Each row comes from the steps of one path. Every step used is in the known rows, and no mark comes twice. Write the path behind each row, first mark first.
Known rows
gabov > tusus > mupav > munun: [ 3.42 -2.89  1.75 -1.02  1.80 -2.16 -1.62 -0.29 -2.11  1.03 -2.02  0.78
 -1.19 -1.40  0.97  0.60  3.66 -3.66  0.76 -1.16  3.50 -0.02]
mupav > gebi > munun: [ 2.78  0.46  0.29  0.26 -0.39 -0.53 -0.81 -3.49  0.35 -1.87  0.71  1.63
 -0.35 -1.67 -1.08  0.63 -0.28 -1.72 -0.62 -1.95  2.14 -0.06]
mupav > munun: [ 0.41 -1.21  1.27 -0.66  0.90 -1.31 -1.74  0.72 -0.87  1.64 -0.18  1.06
 -1.43 -1.01  0.09 -0.57  1.26 -3.16  0.77  0.67  1.51 -0.24]
sanul > mupav > gebi: [ 1.02  4.89  0.77 -0.83 -0.76 -0.20  5.50 -1.87 -0.25 -3.24  0.74  1.78
 -1.32 -0.57  0.65  1.99  1.67  0.05  0.10 -2.49  1.26  0.02]
gebi > mupav > tusus: [ 1.24 -0.27  1.68 -0.46  1.93 -3.09  0.21 -2.14 -0.63  2.11 -2.36  0.85
 -2.24 -0.28  0.27 -0.16  2.02  0.73 -0.15 -3.30  2.28 -0.49]
gabov > tusus > mupav > munun > sanul > gebi: [ 4.03 -1.46  1.83  0.18  3.52  0.32 -2.55  0.54 -2.18  4.80 -3.63  2.45
 -3.06 -2.44  2.32  2.82 -0.19 -4.34 -0.53  1.80  2.98 -0.37]
gabov > tusus: [ 2.78 -0.49  0.57 -0.63  0.99  2.47 -1.63 -0.77 -1.73 -1.79 -0.61  2.14
 -1.61  0.46  1.70  0.42  3.39 -0.41  1.79 -0.69  1.00 -0.90]
mupav > gebi > munun > sanul: [ 3.86  0.98  0.13 -0.10  0.46 -0.74 -3.46 -3.51 -0.31 -0.33  0.06  1.82
 -1.56 -2.18 -0.61  1.23 -2.84 -2.71 -1.41 -1.53  1.77 -0.94]
gebi > munun > sanul > mupav: [ 4.39  1.37  0.11 -1.32 -0.40 -2.45 -0.64 -1.76 -0.44 -0.29  0.57  0.94
 -1.42 -1.39  0.57  1.22 -0.11 -4.81  1.37 -1.20  2.89 -1.44]
munun > mupav > sanul > gebi: [ 0.48  0.35  2.44  0.86  3.79 -3.69 -0.05 -1.09 -2.64  3.78 -1.78  0.93
 -2.81 -1.91  1.38  1.40  0.40  1.51  0.69  4.13  0.77 -0.69]
gebi > sanul > mupav > tusus > gabov: [ 6.21 -2.91  1.28 -2.67  0.15  1.04  2.16  1.12  1.21 -0.58 -1.69  4.10
 -5.22 -0.49  0.80  0.49  3.35  3.39  0.68 -3.68  1.59 -2.14]
mupav > munun > sanul > gebi: [ 1.42  0.06  1.37  0.44  2.64  1.15 -2.56  1.38 -0.86  4.95 -1.77  2.94
 -3.27 -2.01  1.35  1.63 -2.68 -3.61 -0.61  3.55  1.08 -0.68]
tusus > mupav > munun > sanul: [ 2.29 -1.22  1.94 -0.80  2.37 -4.78 -2.58 -0.28 -1.41  3.47 -1.50 -0.08
 -2.30 -1.83  0.00  0.67 -0.33 -5.16 -0.14 -0.27  2.65 -0.92]
munun > sanul > mupav > gebi: [ 2.18  5.34  0.52 -1.17  0.19 -0.33  2.78 -1.91 -0.98 -1.85  0.02  1.82
 -2.51 -1.23  1.03  2.55 -1.12 -1.03 -0.77 -2.31  0.83 -0.89]
gabov > tusus > mupav > gebi > munun: [ 5.77 -1.08  0.80 -0.02  0.37 -1.41 -0.70 -4.31 -0.85 -2.46 -1.21  1.16
 -0.14 -1.99 -0.08  1.81  2.38 -2.17 -0.54 -3.50  3.99  0.21]
gebi > mupav > munun: [ 1.29  0.03  2.50 -0.34  0.87 -4.77 -0.80 -1.65 -1.74  3.74 -1.09 -0.30
 -0.88 -0.90 -0.51 -0.27  2.36 -2.97  0.56 -0.15  2.88  0.37]
mupav > tusus > gabov: [ 3.96 -2.37  0.31 -1.24  1.44  2.71  0.07  1.31  1.93 -0.86 -1.43  4.17
 -4.71  0.61  0.36  0.14  0.98  2.72 -0.42 -2.08  0.83 -1.25]
gebi > mupav > sanul: [ 3.12 -0.40  3.12 -0.12  2.48 -5.69 -0.85 -4.02 -2.34  4.71 -0.73 -0.50
 -1.63 -1.25  0.33 -0.30  1.44  0.48  1.23 -0.28  1.13 -0.85]
gabov > tusus > mupav: [ 3.78 -0.87  1.36 -0.44  1.44 -0.84  0.26 -1.68 -1.49 -1.23 -1.34  0.70
 -1.22  0.32  1.26  1.09  4.48 -0.99  1.41 -1.80  2.44 -0.65]

Which path is each row?
[ 2.90 -2.72  1.65 -0.50  2.09 -7.77 -4.03 -3.13 -2.62  1.79 -0.42 -0.98
 -1.11 -2.86 -0.40 -0.55  0.87 -1.49  1.29  0.82  2.79 -1.02]
gebi > munun > mupav > sanul
[ 1.24  0.61  2.09 -0.49  0.68 -4.42 -0.32 -2.92 -2.61 -1.69 -1.38  0.30
 -2.13 -1.28 -0.61  0.80  2.87  2.64 -0.57 -1.19  1.24 -1.03]
munun > mupav > gebi > sanul
[ 2.12  1.30  1.77  0.64  3.76 -0.67 -0.64 -1.34 -0.55  5.46 -4.00  2.42
 -4.16 -1.24  1.53  2.03 -2.11  0.42 -1.49  0.05  1.75 -0.94]
munun > sanul > gebi > mupav > tusus
[ 4.07 -2.02  0.42  0.21  2.01 -0.27 -0.16  0.61  1.35  0.46 -2.93  4.07
 -4.24 -1.20 -0.06  1.86  0.58  2.11 -1.31  0.98  3.63 -0.22]
sanul > gebi > munun > mupav > tusus > gabov
[ 0.95  1.16  2.80  1.15  1.90 -2.22  1.03 -0.92 -1.12  5.69 -2.04  1.27
 -1.47 -1.23  0.52  1.39  1.30 -2.29  0.03  2.66  2.76  0.87]
sanul > gebi > mupav > munun
[ 7.38 -1.45 -0.38 -2.27  0.53  0.39 -0.79  0.37  1.67 -0.23 -1.25  3.91
 -4.69 -1.54  0.53  1.46 -1.06 -1.30 -0.49 -3.30  3.23 -1.71]
gebi > munun > sanul > mupav > tusus > gabov
[ 4.77  0.41  0.99  0.12  1.02 -3.95 -1.75 -4.28 -0.20 -0.39 -0.65  0.33
 -1.25 -2.40 -1.24  1.92 -1.79 -3.38 -1.62 -2.48  3.26 -0.80]
tusus > mupav > gebi > munun > sanul
[ 1.98 -0.39  2.20  0.62  3.21 -1.86 -0.80  0.42 -0.79  5.38 -2.45  1.52
 -2.86 -2.22  0.83  2.33 -1.46 -4.34 -0.85  2.58  2.49 -0.53]
tusus > mupav > munun > sanul > gebi
[ 1.89  1.33  0.06 -2.14  1.67 -0.71  0.60  0.59 -0.36  0.12 -1.68  1.98
 -3.77 -1.21  1.97  1.15 -0.75 -1.16 -0.04 -3.25  1.44 -1.80]
munun > sanul > mupav > tusus
[ 1.74 -0.93  1.10 -1.04  1.80 -1.35 -4.40  0.41 -1.62  2.94 -0.81  1.25
 -2.66 -1.57  0.49  0.05 -1.44 -4.62 -0.01  0.82  1.20 -1.16]
mupav > munun > sanul
[ 4.61 -0.99  1.55 -0.82  1.54 -0.83  1.06 -1.09  0.97  1.46 -2.33  2.98
 -4.21  0.78 -0.24  0.43  2.15  3.06 -0.60 -2.62  2.25 -0.59]
gebi > mupav > tusus > gabov
[ 2.40  3.48  2.14  1.34  2.50 -1.07  0.37 -2.48 -1.36  5.09 -2.00  1.35
 -2.69 -0.16  1.03  2.43 -0.79 -0.55 -0.14  2.43  1.41 -0.69]
munun > sanul > gebi > mupav
[ 3.00  3.00  0.21 -0.69 -1.55 -1.70  3.21 -2.98  0.32 -3.17  1.04  1.59
 -0.21 -1.86 -0.26  1.67  1.03 -2.27  0.03 -3.01  2.96  0.23]
sanul > mupav > gebi > munun
[ 4.05 -1.06  0.16 -0.39  0.76 -1.34 -4.69 -2.10 -0.46  0.85  0.27  0.95
 -1.56 -1.16 -0.27  0.21 -1.40 -3.94  0.81 -0.10  2.05 -1.65]
gebi > munun > sanul
[ 0.80 -0.74  2.14 -0.64  2.82 -6.38 -1.81 -1.94 -3.15  1.78 -0.88 -0.73
 -2.18 -1.59  0.52 -0.22  1.67  0.83  1.27  1.32  0.93 -1.23]
munun > mupav > sanul
[ 1.51  3.01  2.39  1.60  1.48 -0.82  2.99 -2.46 -0.71  3.34 -1.36  1.41
 -1.55  0.38  0.70  1.81  1.93  0.47  0.52  2.20  1.69  0.24]
sanul > gebi > mupav
[ 1.15 -2.38  0.21 -0.87  1.52 -5.17 -2.91 -1.24 -0.90 -1.04 -2.00  0.37
 -1.62 -1.74 -0.46 -0.32  1.48 -0.75 -0.21 -1.98  3.88 -0.64]
gebi > munun > mupav > tusus
[ 2.24 -1.19  0.58 -1.40  2.00 -1.46  0.12  1.01  0.11 -1.94 -2.25  2.61
 -4.65  0.59 -0.04  0.60  2.39  3.66 -0.72 -1.11  2.00 -0.95]
munun > mupav > tusus > gabov
[ 3.49  1.07  1.34 -0.13  1.27 -0.11  1.35 -2.99 -1.43 -2.56 -1.50  1.53
 -1.24 -0.79  0.77  2.10  2.89  0.16 -0.55 -3.12  2.21  0.09]
gabov > tusus > mupav > gebi
[ 1.12  0.78  1.98  0.98  2.76 -0.32  1.99 -1.30  0.08  3.93 -3.35  2.38
 -2.86 -0.70  1.14  1.51  0.71  1.66 -0.74 -0.37  2.01 -0.02]
sanul > gebi > mupav > tusus
[ 2.35  3.31  0.58 -1.53  0.36 -1.15  1.60 -0.64 -1.17 -0.24  0.24  1.04
 -2.53 -0.06  1.52  1.52  0.58 -2.28  1.35 -0.63  1.09 -1.65]
munun > sanul > mupav
[ 2.77 -0.62  1.86 -0.36  0.20 -0.12 -0.59 -2.67 -0.85 -0.87 -0.39  1.90
 -2.13 -1.18 -0.34  0.35  1.46  1.81 -0.22 -2.03  0.16 -1.35]
mupav > gebi > sanul
[ 5.83 -1.89  2.32 -0.63  1.09 -0.82 -0.33 -3.61 -2.12 -0.98 -2.33  1.31
 -1.94 -1.64  0.62  1.46  3.87  1.40 -0.30 -3.68  1.98 -1.04]
gabov > tusus > mupav > gebi > sanul
[ 1.47 -0.12  0.64 -0.21  0.29 -5.44 -1.99 -2.40 -1.59 -1.85 -0.10 -0.66
 -0.41 -0.58 -0.88  0.10  2.80 -1.95  1.20  0.59  3.52 -0.43]
gebi > munun > mupav
[ 0.79  1.00  1.15 -1.68 -0.20 -2.32  2.29  0.84 -1.01  0.36  0.20  1.12
 -1.28 -1.21  0.80  0.44  2.51 -3.79  1.38 -0.68  2.41  0.00]
sanul > mupav > munun
